What can hang from each mark:
K150: K924
K844: K789 K924
K891: K12 K924
K924: K284 K759 K844 K891 K962
K284: K81 K924
K789: K844
K174: K603
K12: K891
K759: K924
K603: K150

Known rows, with every way that one mark hangs from another:
[K789 [K844 [K924 [K284 K81] K759 K891 K962]]]: [ -9.6  -0.7   8.9 -50.6 -20.3  11.5   1.8   6.5  -8.4  10.5 -22.1 -26.1
  -5.2   5.4   5.7 -17.5   5.3   5.6  22.2   9.4 -28.7  -4.1   5.9  20.3
   0.1  28.4  29.0]
[K174 [K603 [K150 [K924 K284 K759 K844 K962]]]]: [ -5.6   3.3   8.3 -38.2 -22.8 -10.6  -1.2   9.7  18.0  -7.4 -16.2 -18.9
 -31.3 -29.6  -5.2 -14.3 -15.9 -13.6  -4.1  -8.8 -19.1 -23.7 -14.4   2.3
  14.6  -1.4  22.1]
[K789 [K844 K924]]: [ -5.1  -2.0  -3.4 -28.8  -2.3  16.6 -15.8   7.5 -13.7 -10.1   5.8  11.5
  28.0 -10.3  21.3 -28.3 -31.8 -31.7  18.1  17.5 -15.8 -24.7  -4.8  18.1
  47.1   2.6 -13.9]
[K891 K12 [K924 K284 K844 K962]]: [-31.9  -0.1   3.6 -44.5 -26.4  26.2  17.3  13.1  -1.9 -13.0 -11.9 -25.3
   1.6  -4.6  -4.8 -27.4 -20.9 -30.4  -2.6  11.1   0.2 -14.7 -14.2   4.2
   0.8  -2.3   3.5]
[K789 [K844 [K924 [K284 K81] K759 K962]]]: [-11.4 -12.0  11.7 -43.9 -16.2  16.2   0.9   8.0 -10.2   4.3 -20.1 -19.1
   4.3  -7.5   8.9 -25.1  -2.9  -3.3  16.9   8.1 -17.1  -3.8   0.9  13.0
  16.2  22.8  21.0]
[K284 K81 [K924 [K844 K789] [K891 K12]]]: [  8.6  20.7   9.6 -52.3  -2.5  42.5   1.4  19.3 -13.7   4.8   5.4  16.4
  15.2   0.2  18.8 -30.9   2.9 -10.3  23.0 -16.9  -5.9 -11.1  16.6  15.1
 -11.5   7.1 -14.6]
[K12 K891]: [-18.5   2.8 -20.7  -2.3  -7.2  -0.3 -23.8   0.8  -7.7 -20.6   4.4  24.0
  17.6 -17.6  21.0 -40.2 -25.7 -59.9 -10.6   8.1 -12.8 -35.9  -9.0   2.8
  36.2 -21.3 -29.0]
[K844 K924]: [-11.3   2.3 -10.6 -19.8  -5.8  20.4 -17.7   8.5 -13.4  -5.2  -1.0  16.9
  23.9  -6.3  10.4 -33.8 -38.0 -45.4   3.3  19.5 -12.3 -28.6  -3.2  14.4
  35.0 -11.4 -29.8]
[K603 [K150 [K924 K759 K962]]]: [-11.4   2.2 -13.8 -27.2 -15.2   2.0 -21.5   4.1   4.7 -24.6 -10.4  -2.7
   3.8 -16.4   0.5 -27.2 -11.0 -31.6  -5.6  -8.4 -18.1 -40.8 -25.0  -7.1
  31.1   0.9   2.8]
[K12 [K891 [K924 K759 [K844 K789] K962]]]: [-21.9 -10.6   3.1 -22.3 -24.2  15.9   2.3  -8.6 -13.5 -18.2 -15.8  -7.2
  -4.2  -0.6  11.2 -15.0  -5.4 -25.1 -18.9  16.4  16.1 -27.2   6.1  16.6
  20.5  11.2 -10.8]
[K844 [K924 K759 K962]]: [-18.9 -10.3 -10.3 -31.0 -17.3  22.1 -12.3  -2.2  -9.7 -10.5 -20.6 -11.4
   6.7  -1.5   0.0 -25.6 -14.8 -23.9  -3.8  22.1  -5.3 -27.9  -6.0  19.2
  28.1   4.5 -12.4]
[K284 [K924 K962]]: [-13.1   7.8 -19.2 -33.1  -6.7  19.8 -18.5  14.9  -8.5 -12.3  -5.5  -2.8
  24.8  -0.3  13.1 -48.1 -21.0 -44.1   7.4  17.9   1.9 -21.9 -17.5   7.2
  16.0  -6.4 -28.1]
[K284 K81 [K924 K891]]: [  5.8  25.3  -3.9 -31.4   3.3  16.8 -25.1  17.6  -9.3   8.7   4.1  15.3
  18.5   3.3  10.4 -43.0  -8.4 -37.4  20.9   0.1 -19.6 -12.3  -0.1   7.7
 -10.1  -5.8 -25.7]
[K891 K12 [K924 K284]]: [-25.0   1.6  -1.2 -24.1 -13.3  22.5  -0.3   7.5  -4.0 -15.8  -4.8  -3.7
  13.8  -5.6   4.8 -30.5 -33.8 -51.5   2.5   7.1  -5.5 -22.2 -16.6  -4.1
   9.2  -9.9 -12.9]
[K759 [K924 [K284 K81] K891 K962]]: [ -7.9  29.4 -17.4 -52.2 -24.6  -0.7   1.9  18.6 -12.8   8.1 -20.7 -11.5
  11.3  17.1   6.5 -41.8 -22.2 -32.2  14.8   4.8 -18.0  -7.8   6.4   9.8
  -8.4  -6.4   3.2]
[K174 [K603 [K150 K924]]]: [ 12.4  20.3 -12.9 -17.1  -3.8  -9.4 -25.8  11.2  14.5 -13.1   5.2  20.6
   4.8 -26.0  13.5 -31.4 -43.4 -50.1   4.9 -11.6 -19.4 -36.1 -19.8  -0.8
  40.4 -19.9 -15.3]
[K150 [K924 [K284 K81] K891 K962]]: [  5.0  19.5 -14.7 -45.1 -19.2  -4.8 -15.4  29.1   4.9   2.8 -15.2 -12.2
   6.9  -2.0   0.1 -37.6 -13.7 -34.8   7.9  -9.9 -35.0 -12.3  -2.3 -10.1
  -9.3  -7.8   4.5]
[K174 [K603 [K150 [K924 K284]]]]: [  5.8  17.8  -4.1 -21.0 -10.1 -17.1 -17.8  17.6  16.7  -7.6  -0.7  10.5
  -3.1 -25.1  10.7 -26.9 -47.0 -49.7   5.5 -15.3 -24.8 -28.6 -20.3  -8.2
  28.2 -16.0  -2.1]
[K789 K844]: [ -4.0   6.9 -10.3 -18.9   1.1   5.4 -22.5   3.1  -9.2 -22.2  12.2  14.4
  26.2 -16.5  13.5 -36.2 -23.6 -35.1  16.0  11.2 -16.5 -17.4 -12.9   7.4
  46.0  -7.5 -12.5]
[K844 K789]: [  0.3  11.8 -15.8 -12.5  -6.5  13.9 -19.6   1.5 -16.3 -18.7   2.6  24.4
  31.9  -3.7   9.8 -33.7 -32.7 -41.2   1.5  -1.9   1.2 -18.6  -1.1   5.5
  44.0 -15.0 -31.3]
[K174 [K603 K150]]: [  0.3  24.4  -6.6 -12.2  -4.3  -3.8 -16.1  -1.2   8.0 -10.7   6.6  23.0
   5.5 -22.0   8.6 -30.4 -41.4 -41.4   3.3  -3.5  -9.6 -25.5 -21.4   7.8
  39.7 -17.1 -13.9]
[K789 [K844 [K924 K284 K759 [K891 K12] K962]]]: [-26.9 -10.4   1.2 -58.3 -30.8  26.3   8.2   2.2  -4.2 -10.6 -20.3 -37.2
  -2.6   3.2  12.6  -9.6   5.1   7.9  20.4  10.4 -20.1 -20.5  -2.4  22.0
   7.9  35.2  30.2]
[K603 [K150 [K924 K759 K844 [K891 K12]]]]: [-10.0   7.0   4.5 -40.7 -13.8  12.3  -7.5   7.4   8.4 -19.1   3.1   3.3
 -11.9 -22.3  -1.0  -9.3   7.0 -12.5   2.4 -24.2 -35.3 -46.9 -10.4   0.1
   7.9   4.5  15.6]

Rows:
[ -7.9  11.2   9.1 -14.3  -4.1   8.0  -7.4  14.3 -10.7   5.5  -4.4   6.7
  12.8  -3.5  -2.1 -39.2 -31.6 -52.7   5.6   5.0 -11.9  -6.1  -6.1  -8.7
   0.6 -13.3 -14.5]
[K891 [K924 [K284 K81]]]
[ -7.6  -3.6  21.4 -35.7 -19.1  18.9  12.6   5.2 -16.4   4.1 -25.2 -19.8
  -6.3   2.1  -8.9 -21.1  -3.2  -8.4  -2.3   2.0   4.2   3.4   7.4   7.5
  -3.5   9.9   8.5]
[K891 [K924 [K284 K81] K759 [K844 K789] K962]]
[-27.3   4.4 -18.8 -15.9 -18.9   7.4 -11.7   3.0  -4.9 -17.4  -8.5  -3.2
  13.0  -0.2  16.3 -36.1 -28.0 -63.0 -15.2  24.0   3.5 -33.7 -13.3   6.6
  23.1  -7.1 -23.8]
[K12 [K891 [K924 K962]]]
[ -3.6  16.3  -2.9 -48.9 -23.7  20.7   7.8  18.7 -12.7  17.2 -24.4  -6.9
  15.4  20.7  12.3 -25.3 -22.0 -14.6  11.0  -4.7 -12.0  -3.8  15.4  15.8
   1.9  12.9   0.3]
[K844 K789 [K924 [K284 K81] K891 K962]]
[ -6.3   1.1  -0.3 -30.2  -8.4  -2.3 -14.1  25.1  -1.1  -8.2   1.3   4.7
   6.4 -28.0  -2.0 -30.2 -28.5 -40.5   1.3  -3.0 -29.2 -21.8  -6.6  -8.3
  17.8 -20.9  -9.2]
[K150 [K924 K284 K844]]
[ -5.9  17.6   0.1 -65.0  -9.8  37.1   4.5  24.7  -4.3   3.1  -4.6  -9.2
   6.8  -2.4   9.0 -38.1  10.6  -9.9  16.5  -3.1 -13.5 -13.9   0.3  15.1
 -22.0   4.4  -2.1]
[K284 K81 [K924 K844 [K891 K12] K962]]
[ -7.5 -15.3   4.0 -24.3  -3.4  18.6 -17.9  -6.8 -14.2 -12.0  -1.0   3.7
  11.7 -12.2  11.9 -20.1 -11.7 -18.6  16.3  19.0 -15.2 -22.6  -1.3  21.9
  42.5  10.8  -4.3]
[K789 [K844 [K924 K759]]]
[-19.0   6.2  -5.3 -53.3 -26.9   7.9   0.9  13.9  -3.7   1.4 -14.0 -26.0
  11.3  10.7  14.2 -22.3 -20.2 -12.6  20.2  16.5 -25.8 -13.5  -4.6  19.6
  17.2  20.3  15.6]
[K789 [K844 [K924 K284 K891 K962]]]
[-15.7  -5.8   6.5 -39.2 -23.4  42.4  13.3  -5.6 -12.1 -22.3 -17.7 -17.6
   3.6   2.1  -0.5 -14.2  -1.7  -8.0  -7.9   9.7  19.9 -19.5   2.8  18.0
  13.6  10.3  -2.8]
[K891 K12 [K924 K759 [K844 K789] K962]]
[-10.6  -0.9  -1.2 -26.3 -15.7   5.2  -8.4   3.6  -6.8  -4.4 -22.5 -12.4
   1.6 -11.7 -10.1 -38.1  -0.2 -22.3   0.1  -0.6 -15.0  -2.2  -5.7  -2.3
   5.2  -4.4   7.1]
[K924 [K284 K81] K759 K962]
[ -3.4  -2.5  11.8 -40.9  -1.5  24.4  -9.1  11.2 -13.3   3.4 -10.2  -6.2
  -1.2 -14.2  -2.9 -40.6  13.7 -10.7   5.2   8.1  -5.2  -7.7   0.8  13.1
  -5.4   2.1  -6.3]
[K284 K81 [K924 K759 K844 K962]]
[-22.3   9.7  -9.0 -49.4 -26.0  -0.5   9.4  14.3 -11.6  -6.0 -16.3 -14.5
   9.2  -1.1   0.4 -38.6 -33.5 -31.4   2.7  16.4  -6.0 -14.4   1.0  12.9
  15.8 -14.0  -2.9]
[K759 [K924 K284 K844 K962]]
[-14.7  -2.3 -11.5 -30.4  -7.5  22.1 -22.7   1.4 -10.0 -16.6 -12.1 -10.8
   9.1  -2.8   3.8 -40.6  -2.7 -28.4   5.1  19.4   2.3 -20.1 -13.3  11.7
  11.1   2.3 -19.3]
[K284 [K924 K759 K962]]
[ -0.9  13.1  -9.9 -37.3  -1.2  23.2 -16.6  22.4 -10.6  -0.5  -5.4   3.2
  23.4  -3.1  10.9 -54.1 -13.9 -36.6  11.2   5.2  -1.0 -11.9  -9.4   4.1
   3.0  -7.2 -22.0]
[K284 K81 [K924 K962]]
[ -4.7   1.5  10.1 -43.8  -8.7  43.1  -4.0   0.4 -12.7 -10.7  -2.5   0.1
   2.0   2.3  12.8 -13.8  12.3  -1.4  15.2  -4.4  -0.5 -24.2  12.3  23.1
  -2.8  14.4 -10.3]
[K284 [K924 K759 [K844 K789] [K891 K12]]]
[ 14.6  32.7  -4.2 -47.5 -25.3  -3.1  -2.4  14.7  14.9  -5.8  -9.1  -0.9
  -5.5  -5.6  10.4 -12.4 -26.2  -8.9   2.0 -14.8 -12.7 -22.8   0.4  16.8
  24.7   5.8   4.7]
[K174 [K603 [K150 [K924 [K844 K789] K891 K962]]]]
[-12.2  11.1  -7.9 -49.6 -26.8   7.7  13.6  12.3 -19.9  -5.5 -19.8  -7.9
  16.4   6.3   9.7 -32.6 -33.8 -24.6   4.5   5.4   9.3  -9.3  12.8  16.9
  25.9  -2.9  -4.5]
[K759 [K924 K284 [K844 K789] K962]]
[ -5.1   8.5  -2.9 -42.6 -10.2  29.5  -4.9  15.1 -13.6  -9.0  -3.9  -0.4
  20.6   0.0  14.4 -38.4 -18.5 -19.0   4.6   6.1  12.6 -13.5   2.1  16.0
  20.5   2.8 -23.8]
[K284 [K924 [K844 K789] K962]]
[ -1.8  20.7   4.5 -47.6 -23.8  10.1   9.9  18.7 -10.3  10.6 -14.6 -10.2
   5.0   4.5  -1.5 -28.3  -8.3  -3.5   6.9 -11.8 -16.0   5.5  13.2   9.0
  -4.7   4.7   8.6]
[K924 [K284 K81] [K844 K789] K891 K962]
[-11.9   4.5  14.5 -24.1 -12.8  15.2   3.9   8.9 -13.9  -1.2  -3.1   1.1
   9.0  -2.1   0.9 -21.3 -37.0 -33.9   2.0   3.9   2.9  -8.2   3.7   4.8
  15.9  -4.8 -13.9]
[K891 [K924 K284 [K844 K789]]]
[-19.4  -4.4   1.8 -27.3 -18.3  11.5 -11.6  -1.9  -8.5   5.3 -17.1 -12.8
  -2.5   5.5  -4.4 -13.7 -15.0 -21.1   6.8  14.0 -28.1 -22.8   2.4  15.7
   2.9   6.6  -0.8]
[K844 [K924 K284 K759 K891]]
[  1.5  14.7  -7.0 -33.3  -8.7  14.6  -0.9   5.2 -25.4 -12.0  -1.4  22.1
  24.8   1.4  13.7 -32.2 -36.1 -33.8   8.9   6.1   6.7 -22.7  17.6  21.1
  39.3 -14.5 -26.2]
[K759 [K924 [K844 K789]]]
[-15.8 -19.2  12.2 -26.8  -9.5  12.3  -9.8  -2.2 -13.4  -5.3  -7.5  -6.7
   6.5 -10.4  10.2 -16.9 -16.0 -16.1  17.0  14.4 -21.2 -17.9  -2.5  15.6
  31.3  15.1   7.3]
[K789 [K844 [K924 K284 K759]]]
[-14.6   4.5   2.1 -39.8 -30.3   8.3   4.5  -0.9  -8.5  -4.3 -22.4 -25.9
  -9.3   5.6 -10.3 -11.3   4.0   5.5   0.5   0.4 -11.5  -3.6  10.2  14.3
   3.6  11.4  13.1]
[K924 K284 K759 [K844 K789] K891 K962]
[ -1.2  21.9 -11.4 -54.5  -9.5  36.9  -4.5  21.7  -4.6  -1.9  -7.0  -6.4
  15.5   6.3  15.6 -44.4   2.6 -25.1  17.6  -1.6  -8.7 -17.0  -4.0   8.9
 -17.5   6.4  -8.8]
[K284 K81 [K924 [K891 K12] K962]]
[ -8.8  -8.0  12.2 -19.7 -12.6  10.6  -2.6  -2.8 -16.6 -10.9  -9.0   0.6
  -0.2 -13.3  -4.0 -17.6 -10.6 -12.0  -1.2  -4.0  -6.9  -8.9   7.1   5.6
  23.4  -2.1  -1.6]
[K924 K284 K759 [K844 K789]]
[-17.8  12.3  -8.4 -61.4 -14.8  36.5   2.8  16.1  -0.8  -8.2  -4.2 -16.0
   6.4  -0.4   8.9 -32.5   1.3 -12.7  11.0   7.7  -7.5 -23.8  -7.3  18.7
  -7.8   5.8  -6.0]
[K284 [K924 K844 [K891 K12] K962]]
[  4.7  10.0  18.2 -27.8  -6.8  10.9   1.2  17.3 -17.3   4.6  -1.4  19.0
  14.1 -12.9   1.5 -34.5 -19.9 -20.9   5.9 -17.4 -11.4   4.2  13.8  -0.1
  16.4  -9.8  -5.4]
[K924 [K284 K81] [K844 K789]]
